Every row comes from one small tree of marks. The marks that hang from a mark follow it in brackets, in alphabetical order. Every link used is in the known rows. Which tree was each row made from?
Known rows
zadu(latuv): [-1.16 -1.46 -1.45 -0.33 -0.93 -2.21 -3.92  1.95 -1.17 -1.06  0.70 -0.15
  0.14 -1.85 -4.04  0.28  0.65 -0.35  0.92  3.78]
ralat(zadu(gidup latuv(sapi)) zarimo): [-1.95 -0.53 -2.12 -0.41  4.24  0.74  1.49 -2.18  0.95  7.54  1.38  3.36
  0.16 -0.47  4.60 -3.18 -0.56 -2.48  0.70  0.29]
sapi(ralat(zadu)): [ 1.47  1.34  2.05  2.28 -3.40  0.33 -1.92  2.85  0.84 -1.76 -1.88 -3.22
  1.29  3.20 -1.22 -0.26 -0.05 -0.45 -0.81  1.78]
ralat(zadu(gidup) zarimo): [-1.31  0.97 -1.42 -0.77  2.67  2.88  2.03 -0.91  0.51  4.60  0.05  2.74
  0.74  0.82  5.31 -3.41 -0.38 -2.94 -0.05 -1.21]
sapi(latuv ralat(zarimo)): [ 2.90  2.04 -0.47 -1.95 -6.33  2.94 -1.48  2.03 -1.67 -3.77 -0.60 -3.00
  2.23  5.36 -0.37 -0.95  0.79  3.39 -0.90  3.33]
latuv(zadu(ralat)): [-3.82 -0.52  0.73  1.43 -0.40 -0.47 -0.94  1.96  1.14 -0.58 -0.52  2.05
 -2.89  0.12 -2.59 -1.63  2.78 -3.09  0.09 -1.68]
zadu(gidup(sapi zarimo) latuv ralat): [ 1.02 -0.76  1.22  1.41  5.74 -0.35  3.90 -1.53 -1.53  2.38 -1.95  0.43
  1.29  0.17  2.28  1.62 -0.60  0.60 -0.17 -0.13]
gidup(sapi(latuv)): [ 3.29  2.17 -2.25 -0.57 -2.74  2.23 -1.52  1.26 -0.42 -5.44 -1.85 -2.18
  0.67  0.30 -1.23  1.01  0.43  3.17 -0.50 -1.47]
ralat(zadu): [-1.54  0.28 -0.79  1.31 -0.50 -0.21 -1.55  2.32  1.82  0.08 -2.06 -0.43
  0.15  0.05 -0.13 -1.03  0.75 -2.68 -0.08 -0.08]
zarimo(ralat): [-1.17  0.86  2.07 -1.98 -4.39 -0.93 -3.40  0.99 -0.83 -4.54  1.34 -0.99
 -0.49 -4.23 -2.73  1.40 -0.71  1.62  0.40 -0.66]
gidup(sapi zadu): [ 2.65  1.20  0.37 -0.76  0.45 -0.64  0.44 -2.01  0.94 -6.24  0.96 -2.14
 -0.33 -3.83 -1.60  3.42 -2.24  0.73 -0.33 -4.07]
sapi(latuv): [ 1.17  0.61 -2.40 -1.51 -4.87  0.97 -3.64  2.83 -1.99 -4.41 -2.05 -1.03
  0.44  0.36 -2.18  0.20  2.22  1.12 -0.10  1.59]
gidup(zadu(latuv ralat)): [-1.87 -2.79  1.68 -0.53  1.45 -4.80 -0.67 -1.33  0.70 -2.74  1.44 -2.18
  1.15 -2.01 -1.63  3.15  0.68 -2.80 -0.95  2.50]
latuv(sapi zadu(gidup ralat(zarimo))): [-3.52  1.06 -0.63  0.96  3.44  0.81  1.85 -2.28 -1.09  6.13  1.08  7.06
 -4.96 -2.42  1.29 -3.72  1.78 -3.15  0.76 -6.06]
gidup(sapi zadu(latuv ralat(zarimo))): [-0.07 -0.63  1.01 -1.07  3.71 -2.21  2.98 -4.33  2.59 -2.63  2.15 -2.87
  1.74 -0.38  1.71  2.78 -1.18 -0.04 -1.42 -0.16]
gidup(zarimo): [ 0.21  0.61 -0.70  0.77 -1.27  0.26 -0.11  2.26 -2.43 -1.51 -2.28  1.76
 -2.59 -1.76 -2.99  0.82 -1.08  2.20  1.59 -2.00]
zadu(latuv ralat): [-3.11 -1.40  0.16  0.90  1.25 -4.09 -2.45  0.91 -0.47  0.15 -0.74 -1.50
  0.83  0.32 -1.83  0.39  2.89 -1.77 -0.50  4.69]
latuv(sapi(ralat(zarimo)) zadu(gidup)): [ 0.22  1.76  0.39  0.82 -0.19  2.72  0.70 -1.05 -1.66  4.04  2.07  5.55
 -4.01 -1.30 -1.07 -3.40 -0.52 -0.47  1.58 -5.37]
zarimo(ralat(zadu(latuv(sapi)))): [-2.54 -1.49  2.40 -0.47 -1.74 -2.27 -1.92  0.40  2.32 -0.53  1.57 -1.70
  0.29 -3.45 -0.39  1.40 -0.72  0.62  0.40  0.77]
zadu(gidup(sapi) latuv ralat): [ 0.55 -0.09  0.64  0.58  4.94 -0.99  1.28 -1.78 -1.37  1.91 -0.79 -0.32
  2.19 -0.33  1.72  0.57  1.06 -1.49 -0.83  1.11]
ralat(zadu zarimo): [-2.63  1.04 -1.72 -0.26  0.58  1.47  0.54  0.20  2.30  2.43 -0.21  0.76
  0.08  1.81  3.10 -2.95  0.20 -1.98 -0.21 -0.05]
latuv(sapi(ralat)): [ 1.73  3.25 -0.02  1.94 -3.09 -1.43 -3.33  0.59 -2.90 -0.62 -0.53  0.70
 -2.74 -2.35 -4.41 -0.29  0.48  1.66  0.88 -2.28]

Which tree is each row?
[ 0.50 -0.62 -1.64 -0.24  2.38 -1.43 -2.32 -1.07 -3.81  4.00  1.16  4.10
 -1.37 -5.18 -1.81 -0.63  0.14 -1.00  1.74 -0.32]	zadu(gidup latuv(sapi))
[ 0.10  2.99 -0.28  1.79 -1.31 -0.11 -0.77 -0.61  0.01  2.48 -0.13  0.59
 -1.71  0.20 -0.02 -1.91 -0.10  0.82  0.40 -1.62]	latuv(sapi(ralat(zadu zarimo)))
[ 4.18  2.30  1.78 -0.99 -0.99  0.95  2.18 -2.76  1.31 -5.48  2.02 -3.69
  1.19  0.10 -0.24  2.67 -3.41  2.46 -1.12 -2.89]	gidup(sapi(ralat(zarimo)) zadu)
[ 2.52  0.07  1.73 -0.53 -2.61  3.00  3.32  1.26  2.57 -5.07 -2.39 -3.60
  1.06  0.99  2.46  3.68 -2.82  6.13 -0.55 -2.63]	gidup(sapi(latuv) zarimo(ralat(zadu)))
[-2.64 -1.44  0.34 -1.00  2.75 -4.58  0.79 -4.05  0.46  0.62  2.68 -0.02
 -0.52 -2.71  0.22  1.55  0.27 -2.05 -0.64  0.52]	gidup(zadu(latuv(sapi) ralat(zarimo)))
[ 0.46 -1.17  0.60 -1.18 -0.27 -3.01 -0.86 -2.48 -0.18 -1.42  3.50 -0.81
 -0.26 -2.95 -2.33  1.97 -1.66  0.27  0.33  0.74]	gidup(zadu(latuv(sapi(ralat(zarimo)))))
[ 5.36  1.42  1.30  2.10 -2.69  3.82  3.32  2.66  1.82 -4.16 -4.38 -4.59
  1.85  5.57  1.26  2.79 -2.27  5.63 -0.78 -0.90]	gidup(sapi(latuv ralat(zadu)) zarimo)
[ 0.72 -1.01 -0.03  0.83  3.37  0.99  0.66  0.29  1.76  2.46 -0.84 -0.36
  2.11  0.08  2.22 -0.20 -0.69 -2.00  0.02  0.57]	ralat(zadu(gidup(sapi) latuv))
[ 1.58  0.93  0.04 -2.01  0.55  0.41  3.08 -3.42  2.01 -5.18  0.12 -3.65
  1.83  1.33  3.18  2.88 -0.08  1.05 -2.46 -1.87]	gidup(sapi(latuv) zadu(ralat(zarimo)))
[-0.60  0.09 -0.72  1.51  1.73  1.77  1.18 -0.05 -2.25  3.94  0.01  7.77
 -6.52 -4.97 -2.11 -1.81 -0.59 -0.52  2.48 -7.73]	latuv(sapi zadu(gidup(zarimo)))
[ 1.77 -2.36  1.80  0.52  0.21 -3.16  1.23 -0.97 -0.89 -1.91  1.07 -0.47
 -1.73 -3.08 -3.31  4.42 -3.36  2.34  1.18 -0.74]	gidup(zadu(latuv(sapi(ralat))) zarimo)
[-4.00 -0.67 -0.75 -0.36  2.04 -2.87 -0.44 -0.87  0.12  2.16  0.82 -0.34
  1.17  1.73  0.61 -1.23  2.42 -1.44 -0.60  4.67]	zadu(latuv ralat(zarimo))
[ 1.63  0.45 -0.33 -0.31  1.59 -0.38 -1.06 -1.62 -3.71  4.44  1.77  2.84
 -0.20 -1.93 -0.66 -1.55 -0.67  0.41  1.06  0.92]	zadu(gidup latuv(sapi(ralat(zarimo))))
[ 2.09  0.97  0.02 -0.78 -4.88  3.32 -0.02  2.48  1.34 -1.72 -1.40 -4.29
  3.54  7.47  2.70 -1.13  0.75  1.78 -1.80  3.75]	sapi(latuv ralat(zadu zarimo))
[ 3.91 -0.57  1.77 -0.14 -4.98  4.48  0.31  3.85 -1.62 -2.80 -1.79 -0.31
  0.51  4.45 -1.39  0.24 -0.16  2.11  0.06  0.21]	sapi(latuv(zadu(gidup(zarimo))) ralat)
[-0.15 -2.41  0.31  1.18  3.17  0.27  1.31  1.31  0.48  3.91 -1.62  1.09
  1.07  0.09  2.17  0.14 -1.19 -1.71  0.80  1.36]	ralat(zadu(gidup(zarimo) latuv))
[ 1.55  0.38  0.17 -1.52 -6.21  4.00 -0.54  2.91  0.34 -2.87  0.47 -1.36
  0.63  6.31 -0.84 -1.91  0.82  2.16 -0.67  1.65]	sapi(latuv(zadu) ralat(zarimo))
[-3.12 -1.40 -1.89 -0.50  1.44  0.10  0.42  0.23  3.16  3.64  1.07  0.04
  1.45  2.22  2.85 -2.52 -0.11 -1.73  0.15  3.34]	ralat(zadu(latuv) zarimo)
[ 2.48 -0.20 -0.77 -0.80  2.99  0.76 -0.52 -0.83 -2.05  0.61  0.67  0.92
  1.24 -2.54 -0.36  0.30 -1.14  0.10  0.81  0.18]	zadu(gidup(sapi) latuv)
[-2.02 -2.10  1.05  0.18  2.14 -5.67 -0.85 -2.68  0.27 -1.08  1.50 -0.80
 -0.74 -3.93 -1.91  2.92  0.68 -2.22 -0.66  0.57]	gidup(zadu(latuv(sapi) ralat))
[-2.04 -0.58 -1.28 -1.40 -2.89  1.97 -0.37  2.15  0.77 -1.68 -0.84  0.62
 -0.55  3.40  0.18 -1.64  3.19 -0.80 -0.80  0.61]	sapi(latuv(zadu(ralat(zarimo))))
[-4.09  0.01 -1.41  0.35  2.85 -3.66 -0.41 -2.33 -0.50  4.36  1.05  1.48
 -1.02 -0.67  0.54 -1.67  2.44 -0.75  0.07  2.11]	zadu(latuv(sapi) ralat(zarimo))
[ 0.09  0.06  1.06  0.60 -1.50  0.56 -0.10  1.52  2.01  1.27  0.60 -3.11
  2.57  4.94  0.81 -1.43 -0.57  0.46 -0.61  4.42]	sapi(ralat(zadu(latuv) zarimo))
[-0.46 -1.82 -0.31  1.75  3.83 -0.41  1.35  0.20  0.15  5.46 -1.28  2.75
 -0.53 -1.84  1.94 -0.14 -1.14 -1.27  1.07 -0.60]	ralat(zadu(gidup(zarimo) latuv(sapi)))
[-1.00 -0.67 -1.01 -1.63 -1.28  3.23  0.65  1.26 -0.59  0.21 -0.92  2.08
 -0.20  2.67  1.93 -2.15  2.68 -1.77 -0.69 -0.44]	sapi(latuv(zadu(gidup ralat(zarimo))))
